Each row was made from one path, in order. Every step used is in the known rows, and no mark comes twice. Write each row's path.
Known rows:
T-Q-C-K: 30.3  -23.7  -2.2  -6.1  5.9  35.3  22.4  17.1  20.7  23.9  -23.5  -20.2  -12.3  6.1  29.1  -45.3  14.0  15.7  -21.7  11.6
U-T: -10.5  3.0  28.4  3.9  64.4  -4.0  79.5  12.9  -5.5  -7.2  7.2  -28.4  -28.4  38.5  -28.3  -15.4  11.4  12.1  -28.9  -29.0
A-U-T-Q: -20.7  17.7  -1.0  -27.8  35.7  -1.9  41.7  15.8  3.3  50.9  20.3  -18.1  -13.1  25.5  -17.2  22.4  14.7  -6.5  -35.1  -2.0
E-J: -14.1  19.5  54.0  14.9  51.5  -21.0  66.7  16.9  8.6  25.4  -13.5  -43.2  -6.1  41.4  -13.5  -21.3  38.6  -11.6  -72.0  -43.5
U-T-Q: -1.7  -0.1  4.9  -25.5  46.2  9.0  70.9  28.7  -16.6  34.2  -1.1  -17.9  -26.2  28.0  -28.7  -0.4  19.2  34.1  -30.5  -5.3
T-Q-A: -18.7  -22.3  30.4  -30.3  16.0  10.1  37.1  43.6  22.7  51.1  -2.9  -11.9  -16.3  20.6  18.7  -6.5  38.1  24.1  -26.7  27.8
D-K-C-Q-A-U-T: -9.1  -38.6  -45.3  -10.3  13.4  17.3  -24.7  27.4  40.5  -8.4  35.1  -2.3  -23.0  -31.8  11.6  10.7  -34.6  18.8  37.7  -5.7
E-K: -12.3  3.9  36.3  21.1  22.3  8.1  57.6  -2.4  2.6  27.9  -11.4  -30.7  7.6  32.6  -9.1  -59.7  23.2  2.6  -15.4  -22.8
A-U-T: -28.5  22.1  22.5  3.4  52.3  -16.0  49.6  0.9  15.8  8.6  30.5  -28.7  -16.2  36.5  -15.8  6.1  5.9  -29.5  -31.6  -25.7
T-K: 5.6  -11.9  62.8  -2.7  30.2  15.8  58.0  29.4  6.3  38.0  -21.6  -39.3  -7.7  12.8  23.1  -26.9  28.7  18.6  -26.0  -41.4
K-C-Q-A-U: -25.1  -36.5  23.1  16.2  -5.6  -12.9  -11.0  11.3  59.5  14.1  -3.0  -21.1  -11.0  -15.2  30.4  -7.3  -12.4  -6.9  16.7  4.3
Q-A-U-T: -48.1  8.0  7.3  1.2  48.4  -7.9  29.6  21.6  39.0  7.1  47.4  -9.9  -16.0  28.1  9.4  14.6  11.9  -31.6  -22.4  9.1
Q-A-U-D-K: -31.2  -17.1  12.3  -21.8  31.7  -2.1  7.8  27.9  53.4  13.6  38.5  4.6  -22.6  5.4  10.4  25.5  12.2  -23.2  -18.8  1.8
A-U-T-Q-C-D-K: 5.8  0.1  -78.5  -33.8  16.8  32.0  -30.8  25.0  10.3  28.9  21.8  -14.7  -6.6  -24.8  0.3  -0.1  -18.1  11.4  -10.1  14.9
C-Q-A-U-D-K: -28.4  -15.7  -3.0  -11.1  20.8  22.6  -6.1  4.8  44.3  21.9  28.8  18.3  -45.7  -26.5  13.3  19.7  2.5  -0.3  3.0  15.3
C-D-K: -2.1  1.0  24.6  -0.6  31.6  34.0  23.7  9.9  -0.5  13.4  -15.0  -32.5  -29.6  -13.4  16.2  -43.0  4.9  26.7  -2.4  -43.1
Q-A-U-D: -51.1  -7.0  39.0  7.0  39.7  -25.2  34.4  14.8  54.7  13.7  19.9  -4.1  -21.5  20.0  4.1  21.0  23.4  -40.0  -34.0  12.1
C-Q-A-U: -41.3  2.3  34.2  10.6  12.9  9.2  1.9  -6.2  47.6  35.4  19.6  -8.2  -29.6  -2.5  37.0  -4.5  12.4  -16.7  -5.6  20.8
D-K: 12.4  -14.8  42.2  -25.1  30.1  13.2  39.2  20.5  8.7  12.1  8.3  -32.7  -19.6  27.3  4.2  -26.1  11.9  20.6  -17.4  -40.5

Which path is each row?
-37.1  -3.6  23.8  -32.1  5.8  -0.6  7.5  30.7  44.1  68.3  19.4  -11.9  -3.6  18.5  32.2  15.5  31.8  -17.3  -30.1  33.0 -> T-Q-A-U
-30.4  -42.8  13.8  23.6  12.3  -24.1  5.9  8.9  57.9  1.1  -11.2  -2.2  -27.7  -23.8  2.0  12.7  -14.0  -6.7  9.3  6.7 -> K-C-Q-A-U-D
-4.1  -26.2  41.5  33.3  21.9  -12.3  35.8  14.9  12.5  -8.8  -55.6  -54.6  -9.9  -11.4  3.2  -48.8  -10.1  19.7  4.1  -50.0 -> K-C-D
24.4  -40.4  -2.7  16.4  26.8  25.0  45.7  28.4  -6.5  3.6  -33.3  -26.5  -22.6  -34.4  -4.3  -19.4  -16.9  60.6  22.8  -44.6 -> U-T-K-C-Q
-6.5  -59.9  -22.9  -46.8  -2.8  -11.2  -16.4  59.1  54.1  32.6  7.5  0.7  -1.4  -19.6  3.3  37.0  -4.8  9.2  0.8  8.9 -> T-Q-A-U-D-K-C
-15.1  -56.4  1.0  -15.7  13.2  -23.6  -6.3  42.5  64.9  -7.9  16.7  -10.0  -4.8  -7.0  4.6  22.1  -12.6  -14.0  3.7  -16.2 -> Q-A-U-D-K-C
-35.4  0.4  -0.1  -3.3  40.9  18.5  23.8  41.7  34.6  29.7  37.2  -8.9  -4.3  -0.8  33.1  18.0  18.9  -15.9  -14.9  -2.8 -> Q-A-U-T-K
-44.6  9.3  -6.7  10.7  39.1  15.9  16.7  -2.0  31.0  14.4  38.4  4.3  -39.4  -3.5  11.7  9.5  3.1  -6.5  -1.2  22.7 -> C-Q-A-U-T
-5.8  -46.7  -4.2  -10.9  -13.0  11.9  -39.6  23.7  57.0  13.6  16.8  -13.4  -12.8  -29.5  38.2  -4.3  -23.9  10.7  32.0  -4.3 -> D-K-C-Q-A-U
-43.4  -10.7  15.2  -24.1  22.2  -12.1  25.8  30.0  43.5  56.4  10.2  6.8  -19.3  9.3  3.1  36.7  30.8  -17.2  -36.6  36.0 -> T-Q-A-U-D
-32.4  -22.6  -29.2  27.2  24.4  16.7  -5.6  48.5  36.9  8.6  -7.6  -23.9  4.5  -52.2  38.3  -1.6  -14.2  0.2  21.9  -22.6 -> Q-A-U-T-K-C-D
32.5  -51.3  16.9  -7.8  0.8  14.0  10.8  16.1  13.4  0.1  -23.2  -32.1  -24.8  -18.3  2.0  -33.4  -23.8  52.9  26.3  -43.0 -> D-K-C-Q
21.5  -19.3  22.0  25.6  24.3  20.9  30.4  2.7  32.4  -17.1  -14.2  -31.1  -13.9  18.1  32.0  -59.9  5.7  -6.9  -18.5  -13.2 -> Q-C-K
8.9  2.6  -48.9  -4.7  22.7  29.0  7.8  9.6  24.5  20.5  17.6  -7.7  -8.0  3.0  16.0  -8.6  -3.7  -16.4  -22.1  14.6 -> A-U-T-Q-C-K
-27.9  -27.8  -17.8  17.8  20.9  -6.7  2.1  15.8  43.2  -7.2  16.6  -10.0  -21.3  -15.9  5.8  6.8  -23.0  1.7  22.3  4.8 -> K-C-Q-A-U-T
-11.9  -43.5  15.2  11.6  -13.4  14.7  -18.1  30.9  55.0  38.8  -11.7  -20.6  1.3  -43.4  55.4  -3.6  -6.1  7.5  24.0  -8.3 -> T-K-C-Q-A-U
